In the rows, zero is written as 128.
Known rows, with every step that occurs
tozoku/nimo/dinab/feru/gifi: [ 84 155 127 109 167 155 107  93 124 140  93 159 144 172 148  66 165 131
 125 163 104 128 121 157 171 117  45 124 179 223 127 136 125 118 126  71
 153]
nimo/gose/fubi/feru/dinab: [168 116 142 156  84  96 177  60 116  78 118 110 136 140 138 185 105 157
 150 164 132 117 144 134 107 153 145 142 123 137 145 149 147 162 177 166
 137]
feru/nimo: [141 115  63  92 161 135 110 167 148 133 129 130 122 111 100 134 136 131
 106 111 124 144 115 123 143 146 105 122 140 109 125 137 134 124 132 106
 163]
gose/fubi/feru: [129 133 122 118  85 104 121  83  99 121 127 109 132 126 129 119 120 147
 125 115 126 107 134 129 123 151 178 141 119 124 102 164 116 152 114  81
 113]
vopana/nimo: [103 226  85 112 146 135 112 171 124 143 137 123 115  80 140 136 103 130
 142 103 129 141  82 164 145 113 106 126 140 116  99 112 104 114  82 123
 124]
nimo/gose/fubi: [118 121 164  84  91 118 155 172 142 146 129 120 161 110 136 132  94 150
 148 133 123 137 135 123 121 111 152 138 136  77 131 120 156 114 106 166
 141]
gose/fubi/feru/dinab/vopana: [143 129 127 153 110 119  83  71  97  94 140 109 123 129 129 161 125 134
 122 102 144  89 150 121  77 175 171 150 103 131 104 163 132 195 190  92
 143]
fubi/feru: [129 140  88 124 139  93 101  83 103 145 121 124 107 101 121 115 126 136
 126 127 107 148 115 130 111 145 131 153 122 163  82 165  89 125  93 101
 121]
gifi/gose: [131 139 118  96 118 142 100 174 148 167  98 126 107  98 137 117 138 126
 124 118 119 195 120 122 132 138 136 133  99  85 107 125 114  83  93 143
 113]
gifi/nimo: [104 117  82 124 157 135  98 172 135 154 139 136 112  95 114 136 123 152
 125 116 148 119 110  67 150 101 116 136 133  87 107 112 108 131  89 141
 118]
vopana/fubi: [126 148 110 117 125 137 108 153 128 130 121 115 121  84 141 115 100 115
 127  91  89 126  65 121 116 124 135 112  68  96  91 141 111  97  79 142
 115]
ruko/vopana/gifi/nimo: [139 134 123 124 182 127 109 129 129 186 166 169 104  88 127 143 147 111
 164 121 208 101  70 103 169  76 147 115 135 117 103  76  55 122  60 121
  90]
vopana/fubi/feru/dinab/nimo: [123 126  77 189 126 130 139  52 112  61  99 109 106 133 102 160 117  92
 136 114  98 132  89 110 105 190 120  93  84 171 132 145 122 127 165 184
 113]
nimo/vopana/dinab/gose/fubi: [130 114 170 195 109 175 123 131 137 130 156 117 147 107 109  78 168 123
 116  75 133  82 148 142  80  68 158 143 124 146 140 138 134 154 127 154
  19]
fubi/feru/nimo: [151 106  74 115 154 103 119  85 115 118 129 128 102 128 101 123 142 130
 108 142 112 147 126 133 129 181 109 136 134 157 118 154 122 143 143  85
 145]
nimo/feru/dinab/gose/fubi: [205 107 159 202 103 144 178 125 120  93 139 110 159 144 133 178 144 130
 104  89 142 101 158 132 158 100 121 147 137 160 155 142 166 158 185 125
 190]
vopana/fubi/feru/nimo: [166 109  94 125 141 114 141  77 110  90 132 112  95 125 118 110 119 106
 109 137  75 125  89 131 117 183 116  99  71 137 125 152 128 132 136 106
 116]
tozoku/nimo: [101 147  77 110 158 131  98 182 133 155  71 122 134  89 134 124 134 132
 175 112 125 152  86 151 150 112 108 113 165 157  98 137 108  91 102 158
 137]
gifi/gose/fubi/feru/nimo: [161  89 132 102  90 130 154  96 123 111 122 101 112 164 123 120 152 131
  95 145 133 151 165 124 145 200 174 117  87  81 157 136 141 148 166  93
 112]
ruko/vopana/nimo/feru/dinab: [170 216 125 160 168 122 139 132  95 113 154 141 132 109 141 189 145 120
 140 127 164 117 116 160 205 106  82 128 135 180 129 114  82 163 122 101
 131]
gose/fubi/feru/nimo: [145 102  99 106 103 111 144  88 115  96 136 111 128 148 113 129 132 141
 105 132 128 105 145 126 139 180 163 124 125 120 134 159 147 173 160  70
 139]
dinab/gose/fubi: [153 127 156 160 115 134 152 137 147 147 139 109 149 118 125 113 131 128
 124  77 124 102 133 123 121  83 170 143 134 108 128 139 151 129 113 140
 134]
tozoku/dinab: [101 136  64 141 127 142 105 169 127 156 114 125 146  77 136 163 124 143
  99 105 117 121 103 132 117 128 118 113 156 104 103 153  94 133 143  76
 129]
tozoku/nimo/gose: [105 134 121  92 163 114 147 190 139 162  77 133 136 100 140 120 104 128
 200 162 119 176 101 155 140 107  81 124 170 158 123 103 129  67 103 217
 149]
nimo/dinab/debun: [100 150  63  92 195 123 103 179 134 110 159 158 133 107  90 101 111 155
  92 152 138 111 124 117  89 104  74 136 163 153 129 142 111 114  97  75
 173]
tozoku/nimo/gose/fubi/feru/dinab: [145 120 131 162 105 106 194  81 108  82  72 106 146 149 149 180 117 149
 193 180 142 119 130 168 131 140 126 119 154 174 162 139 147 149 191 198
 127]
ruko/gose: [118 134 136 133 171  88  84 168 144 160 121 140 126 111 140 123 108 129
 143 152 101 103 105 130 146 105 147 135 119 111 107 138 117 113  71 140
 140]
gose/fubi/feru/gifi/nimo/dinab: [ 93 120 141 114 101 132 124  73 114  86 143 155 127 198 148  94 147 165
  87 158 142  60 163  88 123  91 113 131 141 128 137 131 132 183 126  52
 113]
gose/fubi/feru/dinab: [162 134  98 169  71 118 136  52 107  70 118 105 129 140 133 183 129 157
 120 118 148  94 134 135 117 158 166 133 110 135 121 172 126 186 171 109
 124]
feru/gifi: [ 85 163 133 100 132 135  72 125 153 169 122 163 119 137 143 103 125 120
 122  87  79 147 119 134 110  75 124 126 132 131  82 137 116  94  67 116
 140]
tozoku/nimo/dinab/gose: [140 135  99 155 190 138 150 165 138 121  91 131 149 113 131  86 161 127
 140 145 136 123 106 158 136  71  47 134 187 213 146 128 134 107 133 136
 155]
gifi/nimo/gose/fubi/feru/dinab: [161  86 130 177 100 111 193  75 114  73 137 120 130 152 134 199 110 169
 149 184 155 101 152  92 128 134 130 140 123 104 164 119 148 186 183 184
 114]
vopana/fubi/gose: [146 139 122 150 141  70 140 119 134 131 103 119 116  90 139  98  79 100
 149 106  69 116  73 135 115 107 131 106  91  68 117 144 112  83  75 166
  99]
ruko/vopana/gifi/gose/fubi: [156 140 193  96  98 145 135 129 141 181 139 139 123 118 152 129 154 107
 153 111 208 122 105 152 162 116 217 101  90  75 122  88  79 109  77 106
  76]
tozoku/nimo/gose/fubi: [ 96 124 151  85 114 123 170 196 136 155  85 116 167 118 150 128 102 140
 197 149 136 131 119 152 147 111 129 113 172 113 148 110 155  97 121 194
 142]
nimo/dinab/vopana: [101 154  99  67 175 131  42 199 126 135 147 140 134  92 119  87 130 127
 102 118 139 122 128 111  89 127  74 162 141 137  93 134 115 137 121  62
 189]
ruko/feru: [131 131 133 118 152 105 121 196 103 172 120 140 109 119 134 132 133 145
 120  91 137 132 116 119 110 130 152 144 123 156  83 158  92 143  76 118
 162]
nimo/vopana/fubi: [136 157 138 118 131 121  57 139 120 138 146 123 122  86 107 102 128 111
 139  99  97 143  79 112  88 104 128 117  77 112  86 136 105  79  95 141
  40]
gose/fubi: [116 137 116 102  85 139 112 163 136 133 125 110 148 111 131 135 113 155
 122  82 139 106 119 116 134 120 176 126 126  75 102 148 130 143 105 107
 129]

Rows
[143 100 160 122 101 101 181  98 118 132 158 145 116 130 149 155 101 123
 174 179 185 110 108 127 128 126 149 139 136 116 135  75 112 123 120 158
 126]
vopana/gifi/nimo/gose/fubi/feru
[ 54 111 204  80  71 170 123 171 145 161 110 138 140 212 138 100 152  88
 106  93 115 183 197 118 182 126 148 109 135 116 157  80 156  71 121 126
 154]
dinab/nimo/feru/gifi/gose/fubi
[161  88 131 178 141 122 183  75 108  85 165 119 137 152 124  99 159 155
  93 163 159  49 164  80 132  96 112 156 142 147 163 126 143 193 146  86
 116]
gifi/nimo/dinab/gose/fubi/feru
[150 117 120 172 115 127 153  62 112  87 136 116 105 162 114 170 114 145
 110 148 147 124 164 130  85 165 172 118  99 114 166 151 124 144 170 121
 111]
gifi/gose/fubi/feru/dinab/debun
[114 122 162 131 121  99 106 168 147 142 127 120 151 130 145 129 102 145
 140 138 128  62 122 127 154 110 194 125 113  75 121 138 137 144  92 117
 131]
ruko/gose/fubi
[ 94 108 127 143  94 146 171 151 155  92  96 116 159 144 106 189  99 131
 160 129 154 138 150 105 136 144 131 106 162 110 171 102 177 120 186 231
 158]
feru/dinab/nimo/gose/fubi
[ 46 118  52 139 143 156 103 181 138 151  99 124 154 101  97 160 132 111
 110  96 125 137 121 113 131 154 120  90 180 117 129 123 105 111 155 121
 140]
tozoku/dinab/nimo
[194  81 162 147 163 135 212 188 122  90 153 128 151 192 121 108 167 152
  60 130 167  55 163 124 126 129 122 131 148 163 182 146 174 209 176  68
 201]
ruko/feru/nimo/dinab/gose/fubi
[128  99 103 107 153 133 111 191 110 147 146 139 128 109 122 136 136 143
 110 127 142 137 138  78 187 107  79 151 152 126 113 105 111 129  99 102
 162]
gifi/nimo/feru
[ 97 126 162 153 112 172 117  80 129 191 112 142 126 167 167 116 157 111
  75 138  81 176 153 143 142 156 126 114 123 115 135 131 109 113 150  64
 103]
tozoku/dinab/feru/gifi/gose
[194 187 159 218 112 145 204 140 113  75 154 112 158 139 149 189 129 118
 121  97 152  94 148 173 174  97 100 143 148 160 166 112 164 164 180 127
 171]
vopana/nimo/feru/dinab/gose/fubi
[145 122  96 103 163 123  54 149 142 137 154 133 125 111  69 119 160 128
 116 118 126 161 126 118 117 120 106 121 142 129 119 135 131 108 147 115
  95]
feru/nimo/vopana
[137 131  84 181 129 112 145  57 102  75 148 125 122 142  98 184  99 152
 109 129 140  85 139 129  78 147 163 121 130 146 146 178 126 171 161 105
 128]
gose/fubi/feru/dinab/debun
[117 107 146 189 103 189 176 152 148 121 135 111 143 100 137  91 131 130
 108  71 130  65 134 143 108  95 163 135 121 129 143 132 138 176 113 153
  93]
vopana/dinab/gose/fubi
[115 132 197  87  78 173 125  85 139 126 123 142 146 205 162  67 162 142
  71 150 119 134 176 131 165 146 129 134 109 111 155 128 150 142 136  39
 126]
nimo/dinab/feru/gifi/gose/fubi
[155  94 109 101 157  89 163  94 124 123 136 134 113 128 108 119 115 121
 138 191 102 175 139 138 121 168  85 144 135 166 143 128 138 118 145 147
 163]
fubi/feru/nimo/gose
[110 138 171 108 109 122  98  65 135 169 108 153  82 172 153  80 146 101
 114 137  72 194 154 141 100 128 138 133  95 142 113 136 104  85  84 114
  97]
fubi/feru/gifi/gose
[121 199 165 133 132 142 136 174 122 104 162 117 136 122 150 184  77 124
 172 124 154 111 133 154  99 140 121 140 134  82 147  89 167 154 178 178
 164]
feru/dinab/vopana/nimo/gose/fubi
[ 92 132 210  75  76 163 136 182 132 164  79 136 146 201 182  96 159 109
 138 121 117 167 166 166 194  99 134 101 137 137 144  94 147  80 122 116
 146]
tozoku/nimo/feru/gifi/gose/fubi
[111 140 187 112 120 157  96  75 141 192 116 147 102 173 153  78 152 107
 101 125  81 200 150 130 154 146 131 134  99 134 117 123 123  89  93 106
 112]
dinab/feru/gifi/gose
[113 160 123  89 162 128  42 175 136 181 159 150 106  73 135 122 109  80
 144  77 159 146  75 154  82 128 134 146 130 133  71  94  98  85  99 103
 185]
dinab/vopana/gifi
[141 141 110 137 126 100 117  76 100 114 125 114 102 101 137 101 105 111
 128 120  74 131  76 124 101 155 133 123  60 145  87 159  95 114  87 118
  95]
vopana/fubi/feru
[171  91 158 105  96 113 100  78 116 112 143 107 115 170  95 101 179 126
 106 157 141 166 182 120 122 177 166 128  96 100 157 135 138 126 185  92
  39]
gifi/gose/fubi/feru/nimo/vopana
[104 132 206 104  80  92 152  61 127 149 130 149 134 183 160  97 102 122
 148 151  79 136 163 145  93 103 157 137 127 129 129 130 145 113  93 142
 126]
nimo/gose/fubi/feru/gifi
[145 118  45  80 159 144 115 181 148  79 131 139 133 114 100 114 149 149
  75 150 151 124 121 120 144 141  52 127 156 138 143 139 134 147 153  62
 188]
feru/nimo/dinab
[113 127 105 129 163 128  42 158 129 158 161 140 120  98  83 124 149 142
 139 117 153 139 122  62 121  75 110 140 143 101  96 112 107 109 109 141
  46]
gifi/nimo/vopana
[139  84 140  77 113 127 176 174 153 123 139 124 153 132 115 140 102 143
 132 148 132 139 147 126 143 141 136 119 140  66 161 110 175 135 155 149
 172]
feru/nimo/gose/fubi
[ 89 209 157  84 191 118  96 203 122 174 169 143 122  83 145 109  72  97
 177 128 115 167 115 158 101 127  87 153 138 108 109  69 134  97  98 170
 162]
dinab/vopana/nimo/gose
[205 124 113 242 155 103 155  21 119 101 131 120 106 121 116 158 146 119
 126 126 108 129 126 147  94 119 110 157 121 208 134 168 127 145 161 156
 136]
fubi/feru/dinab/gose
[ 35  98 108 120 137 176 160 194 156 141 101 132 132  91 109  99 111 106
 154 136 116 154 134 132 119 138  90 117 156 164 150  83 128 110 104 236
 127]
vopana/dinab/nimo/gose
[115 107  94 164 145 102 159  66 126  98  95 130 114 137  94 174 115 111
 166 171 123 176 146 122 108 171  90 130 151 193 155 122 141 107 168 228
 154]
fubi/feru/dinab/nimo/gose
[140 143 118 161 128 158  71 127 152 127 109 139  95 124  88 183 173  74
 155 122 200 212 113 140 114 136 123 102 142 150 146  74 113  45 177 205
  76]
feru/dinab/nimo/vopana/gifi/gose
[ 82 101 195  97 106 140 149 148 159 156 146 156 142 178 149 120  99 141
 152 139 119 111 153  84 131  59 140 127 139  54 145  82 161 118  99 175
 123]
feru/gifi/nimo/gose/fubi
[117  55 152 125 109 187 208 126 143 106 141 113 147 138 127 100 122 142
 107 157 130 103 165 148 168 201 112 128 129 125 181 110 165 200 170 136
 135]
vopana/dinab/feru/nimo/gose/fubi
[122 118 171 150 119  66 115  89 108 128 129 122 138 148 146 120 108 141
 140 167 116  63 138 134 148 133 195 142 108 120 118 157 120 161  96 101
 109]
ruko/gose/fubi/feru
[159 115 115 111 147 135  73 143 130 115 156 114 123 110  87 111 142 106
 116 111  96 143  88 110 109 133 104  98  86 106 116 125 135  95 142 127
  69]
feru/nimo/vopana/fubi
